What can hang from each mark
P: T
T: P
B: L
E: H K
L: B P S
Y: M N
K: N T
S: E
M: H Z
Z: N
N: H K Y Z
H: E N T

Each row was made from one small tree. Brackets hold a mark, then the marks that hang from it, in alphabetical order. Every link used is in the known rows. Write each row's tree.
In the rows, zero is written as 128.
Known rows
(M (H (E K) (N Y) (T P)) Z): [132 102 116 136 137  89 111 130  45  98 162 134 115 124 108 117 110 142
 149 132 156 117 134 131 121 130 144 159 118 135 111 135  94 119 166 105
 122 116 154]
(H (E K) (N Z)): [139 127 149 170 138  98 114 133 110 125 140 142 138 121 115 124 135 140
 141 143 150 106 127 127 120 132 122 160 137 119 106 134 108 131 143  85
 117  92 142]
(S (E (H N))): [118 140 133 123 136 125 116 131 112 118 124 125 123 112 138 128 130 125
 126 121 143 123 134 129 125 107 149 156 134 107 135 139 112 112 137 115
 125 129 177]
(Z N): [118 124 119 119 131 132 134 128 147 117 125 120 124 124 134 133 129 127
 128 134 129 121 123 128 125 125 134 136 122 126 119 131 119 134 123 106
 128 116 138]
(L B (P T) (S E)): [107 115 116 206 130 140 134 136 120 140 109 134  81  97 133  91 133 120
 116 141 114 121 136 133 140 134 123 153 145  81 142 144 134 121 136 105
 109 139  93]
(Z (N (H E (T P)) K (Y M))): [131  90  94 153 124 114 127 133 124 102 125 145 138 107 112 130 111 132
 126 126 141 130 124 132 128 136 124 139 128 138 115 138 114 121 146 109
 127  99 204]
(H E (T P)): [143 116 130 193 130 120 106 131 102 123 132 123 149 114 123 120 125 139
 124 131 149 122 130 130 135 126 141 130 131 122 110 133 117 123 134 101
 135 105 114]
(M (H N T) Z): [131 107 107 101 141 100 112 121  58 102 158 120  99 138 119 126 113 138
 132 134 152 120 125 128 113 131 153 154 117 139 113 134  96 124 143 114
 110 128 130]
(K (N (H E) (Y M) Z) (T P)): [138  74  91 130 135 118 115 129 123  99 156 145 158 100 102 154 108 148
 122 102 128 132 126 135 131 147 114 131 132 155 112 135 133 113 164 103
 149  73 205]
(L B (S (E K))): [116 117 135 180 128 122 139 137 121 140 115 141  91 105 134  90 131 120
 127 144 122 121 135 128 131 128 116 166 138 105 145 145 137 120 131 124
 102 127 133]
(T P): [132 137 127 146 124 135 127 134 125 127 122 133 145 117 118 126 132 133
 132 126 135 132 132 132 142 127 123 118 132  99 129 129 133 126 136 112
 147 111 133]
(S (E (H (N (Y M)) T) K)): [126 111 121 135 129 112 126 131 107 121 123 137 115 106 135 118 123 129
 141 133 157 128 132 131 122 114 138 176 137 129 131 146 112 111 142 115
 124 128 171]
(E (H (N (Y M) Z)) (K (T P))): [128  92 101 106 126  96 131 131 112 118 131 149 114 117 114 131 111 140
 159 133 148 125 121 131 131 129 112 158 135 124 119 143 114 126 174 110
 137  91 223]
(E (K (N Y Z) T)): [126  75 113 115 132 102 143 132 134 114 143 146 136 118 124 136 111 140
 151 134 134 124 120 132 127 144 110 165 126 166 121 129 130 132 152 120
 137 104 159]
(S (E (K T))): [115 104 134 141 134 116 139 137 130 136 111 134 148 110 132 119 120 128
 131 134 143 125 132 131 129 124 145 166 127 135 133 142 130 123 141 123
 135 127 128]
(H (E (K (N (Y M) Z))) (T P)): [148  93 127 186 128 111 117 133 106 119 141 141 149 106 119 118 124 144
 141 138 155 124 129 134 130 134 116 155 137 142 107 135 123 122 144  94
 139  92 122]
(E H (K N T)): [117  91 114  76 135 107 135 129 130 117 132 132 129 119 141 135 111 133
 149 123 136 125 117 133 128 123 126 174 126 146 116 137 128 135 169 131
 139 105 228]
(K (N (H E (T P)) (Y M))): [144  98 103 143 130 130 112 124 114  98 158 137 140  99 121 142 120 140
 125 102 132 137 130 134 124 135 120 142 134 159 115 133 128 108 143 115
 133 107 194]
(Y (N H K)): [123 117 100 114 140 113 147 137 122 122 126 145 127 129 120 126 121 134
 119 115 140 129 123 131 130 124 136 142 133 117 127 134 131 131 125 124
 110 114 178]
(Y (M (H E (T P)) Z) (N K)): [138 102 103 117 138 113 141 137  93 132 144 152 115 136 109 105 128 137
 119 128 152 131 128 134 117 123 119 134 135 129 107 144 136 135 135 106
 110 100  91]
(B L): [122 139 117 146 122 132 132 136 110 128 138 124 122 126 128 120 133 125
 124 133 117 130 130 129 132 115 131 133 120 105 135 126 132 123 137 126
 121 116 128]
(Z (N (H E) K Y)): [116 103 105 138 129 109 130 136 124  97 127 142 141 112 116 135 109 127
 130 121 130 123 126 130 128 133 130 142 122 135 123 130 110 124 149 119
 125 109 229]
(B (L P)): [124 135 115 172 120 138 130 140 119 132 133 125 120 118 124 113 141 124
 121 136 115 134 132 133 138 114 128 133 125  83 130 127 134 131 143 111
 117 120 105]
(K (N (Y (M H)) Z) (T P)): [137  79  94 108 131 123 127 129 126  99 161 143 141 113 110 151 115 146
 130 112 127 135 122 133 131 148 104 128 129 161 115 131 134 118 154 107
 146  81 158]
(E (H (N K Y) (T P))): [135 117 103 128 126 105 113 128  94  96 140 136 105 121 127 135 118 136
 143 128 153 128 120 127 132 121 125 145 135 117 123 134  99 117 150 114
 119 111 221]
(Y (M H (Z N))): [129 109 110  89 128 131 131 124 112 132 136 134 113 132 115 119 126 126
 125 130 132 133 131 132 112 129 121 129 125 137 114 141 132 130 141 119
 127 117 109]
(L P (S E)): [130 132 120 207 134 135 132 142 141 136 111 146 103 111 132 100 144 122
 114 144 122 122 138 130 139 118 136 139 141  76 138 129 130 132 138 110
 109 149  82]
(S (E H (K N))): [113 121 137 110 135 121 130 136 121 121 121 134 136 106 144 122 125 124
 139 124 144 125 133 135 127 110 138 180 134 123 135 138 124 118 147 122
 137 126 186]
(N (H E) K (Y (M Z))): [134  87 101 150 124  98 121 136  93 110 135 169 141 113  95 123 101 129
 128 114 133 135 134 134 122 140 106 129 133 148 129 135 126 116 171 138
 126 113 227]

Which tree is each row?
[121 104  99 122 144 106 139 136 115 127 132 141 132 127 110 128 115 142
 124 118 142 117 128 132 129 126 141 144 133 117 119 136 124 128 134 107
 120  96 162] => (Y (N (H (E (K T))) Z))
[125  72  91 156 128  79 119 144  94  96 129 168 165 114  82 140  85 141
 130 119 138 122 127 134 142 151 112 131 132 133 131 127 112 116 181 124
 139  78 252] => (N (H E) (K (T P)) Y Z)
[141  97 136 172 135 108 117 129 111 121 140 127 146 114 137 119 123 139
 135 137 150 118 124 131 123 130 137 167 129 156 104 133 119 129 136 109
 125 110 123] => (H (E (K N)) T)
[139 123 123 150 130 106 127 131 114 100 148 149 114 124 120 135 129 134
 137 131 139 126 120 124 123 137 112 140 132 138 124 129 109 123 136 114
 106 120 171] => (H (N K Y))
[136 113 100 126 127  98 112 130  91  95 140 141 105 125 120 137 115 138
 145 134 156 124 119 129 132 125 118 144 139 111 124 130  95 117 150 106
 122 101 215] => (E (H (N K Y Z) (T P)))
[135  96 110 121 127 127 135 128 135 136 128 144 126 127 114 123 126 130
 125 141 138 133 125 132 116 134 105 118 130 134 113 143 144 138 142 104
 136 105  99] => (Y (M (Z (N (K (T P))))))
[114 106 107 106 137 113 125 125 107 112 134 127 119 128 120 133 112 129
 133 134 138 119 130 132 117 127 139 136 118 122 124 133 116 131 144 106
 134 124 155] => (M (Z (N H)))
[138 128 125 144 135 115 105 128  77 109 146 117 133 121 119 124 127 141
 123 119 146 121 127 127 129 128 158 150 125 125 103 136 100 118 142 111
 116 103 154] => (M (H E N (T P)))
[138 114  97 120 127 113 109 122  88 102 147 131  92 121 124 133 120 137
 143 127 152 130 126 128 124 119 125 136 135 119 120 138 102 113 149 106
 124 116 194] => (E (H (N (Y (M Z))) (T P)))
[125 111 106 124 122 134 137 127 143 112 136 134 111 119 124 132 127 126
 134 129 124 131 128 128 122 129 115 125 125 143 123 133 121 123 127 111
 126 120 142] => (Z (N (Y M)))
[116  92 108 121 134  96 121 133  61  98 150 129 122 123 112 114 104 136
 149 135 150 116 135 134 124 127 145 156 112 135 113 133  97 125 165 107
 134 114 153] => (M (H (E K) (T P)) (Z (N Y)))
[114 139 103 194 128 139 140 142 111 134 125 134 101 114 133 104 138 122
 118 146 112 122 135 131 140 115 141 142 129  79 145 127 132 122 144 115
 117 134  95] => (B (L (P T) (S E)))
[122 116 126 138 133 108 123 135 103 120 116 135 128 107 132 120 122 132
 142 139 164 121 131 133 130 114 143 179 138 106 131 142 108 115 143 102
 132 115 170] => (S (E (H (N Z) (T P)) K))
[146  71  87 174 119  89 115 139  88 105 129 173 149 111  82 128  96 141
 129 129 152 131 128 136 133 149  97 133 144 137 126 132 113 110 161 115
 131  81 210] => (N (H E (T P)) K (Y M) Z)
[124  93 100 153 125 105 120 133  97 107 133 146 148 101 102 131 100 136
 140 103 128 131 138 132 137 135 136 139 125 139 130 134 117 109 171 137
 140 115 246] => (N (H (E (K (T P)))) Y)
[127 117 106 107 129  99 118 133 104 100 138 144 112 127 117 141 116 135
 143 126 142 122 121 128 132 125 113 137 135 112 127 130 103 122 162 114
 125  98 233] => (E (H (N (K (T P)) Y Z)))
[118 123 122 172 127 127 124 135 107 129 118 132  83 104 136  97 129 122
 122 136 125 123 135 128 135 120 122 153 140  90 145 145 128 112 135 120
 106 121 160] => (L B (S (E (H (T P)))))
[126 121 109 109 129 107 119 130 107 101 138 139 111 124 124 138 118 132
 141 120 138 126 121 127 132 122 121 137 132 116 125 134 107 122 162 122
 123 108 238] => (E (H (N (K (T P)) Y)))
[134 112 105 116 116 129 132 127 109 117 146 145 108 122 112 125 122 128
 135 114 119 142 135 129 125 134 109 119 129 154 132 131 125 111 141 143
 124 132 147] => (N (Y (M H)))
[128 140 107 193 123 136 136 143 122 134 131 136  98 121 128 103 145 123
 118 146 108 126 133 130 140 113 128 131 127  73 137 124 135 132 145 117
 105 127 101] => (B (L P S))
[116 100 123 103 138  99 121 134  67 107 156 136 136 127 110 119 108 135
 144 119 135 119 136 135 124 130 137 151 114 143 117 131 115 127 179 125
 139 113 165] => (M (H (E (K (N Y) (T P)))) Z)
[149 100 127 198 133  94 111 126  91 105 155 135 117 112 124 123 124 144
 146 138 158 117 125 124 119 133 135 166 131 154 103 138  95 117 138  96
 105 115 145] => (H (E K) (N Y) T)
[134  68  89 154 125  95 122 137  97 109 132 168 155 109  88 130  92 135
 125 111 135 136 130 134 130 146 111 122 129 148 123 141 131 118 185 133
 137  95 233] => (N (H E) (K (T P)) (Y (M Z)))
[138 115  91 110 134 139 145 126 134 143 130 142 112 122 115 122 133 135
 111 109 135 140 130 131 119 122 127 126 141 125 117 147 147 124 116 118
 113 113 131] => (Y M (N H))
[113 113 109 195 127 139 135 131 124 140 116 134  73 108 129  95 132 122
 122 143 107 122 130 131 140 141 112 141 143  86 134 139 136 130 137 110
 106 133  99] => (L B (P T) S)
[142 131 149 175 140  96 109 137 110 115 141 148 144 127 112 130 135 137
 126 140 148 106 121 126 121 134 116 144 139 117 107 129 108 132 140  88
 110  85 149] => (H E (N K Z))
[122 106 122 184 130 123 133 135 115 129 119 138 100  94 133  97 126 127
 124 137 129 123 133 131 134 131 122 175 139 105 140 147 136 115 134 117
 108 117 159] => (L B (S (E (K (N (H (T P)))))))
[135  78  91 149 120 101 120 134 101 118 132 163 145 106  83 130  99 140
 138 118 135 130 138 136 131 145 107 133 138 136 127 137 120 108 169 119
 143  89 211] => (N (H (E (K (T P)))) (Y M) Z)
[118 147 111 161 127 130 134 141 105 128 132 134 101 122 136 109 135 121
 121 140 115 121 134 127 134 104 139 142 125  88 149 127 129 117 145 132
 111 125 147] => (B (L (S (E H))))
[115 113 128 120 137 110 128 134 117 124 116 132 130 110 137 125 120 129
 136 129 150 122 129 130 126 114 150 176 131 122 128 146 116 120 153 118
 130 120 186] => (S (E (H N) (K T)))
[121 103  95 122 132 125 126 123 131 109 120 115 127 115 128 138 113 132
 122 128 139 124 122 130 125 129 154 148 121 130 116 136 110 125 126 110
 126 115 183] => (Z (N (H T)))
[146 101 128 178 131  97 119 133 109 119 149 155 134 112 101 127 128 145
 145 135 145 116 128 127 123 140 107 145 138 137 105 140 114 122 157  86
 123  83 149] => (H (E (K (T P))) (N (Y M) Z))
[124 109 108 118 142 113 153 138 135 125 133 143 123 137 126 126 125 136
 120 125 137 126 117 127 129 126 129 134 129 130 120 133 136 140 123 119
 109 109 125] => (Y (N (K T)))
[142  90  92 123 130 128 118 122 109  95 160 138 125 104 120 144 115 140
 130 109 136 140 129 135 121 137 117 142 132 160 121 132 128 110 141 115
 134 115 186] => (K (N (H (T P)) (Y (M Z))))
[124  81  96 143 127  89 119 135  92 106 136 154 143 112  91 136  92 139
 142 117 133 120 136 133 133 143 123 143 130 139 133 128 107 109 168 126
 137 101 232] => (N (H (E (K T))) Y Z)
[121 125 108 199 126 130 141 147 123 138 123 138 109 112 130 100 138 124
 119 149 115 125 134 131 141 112 138 150 126  80 138 131 137 130 152 116
 109 125 103] => (B (L P (S (E (K T)))))
[123 141 112 200 125 138 135 146 119 134 126 136 104 113 131 101 145 121
 114 145 112 126 137 131 140 108 136 141 129  70 142 127 134 126 144 114
 107 131  97] => (B (L P (S E)))
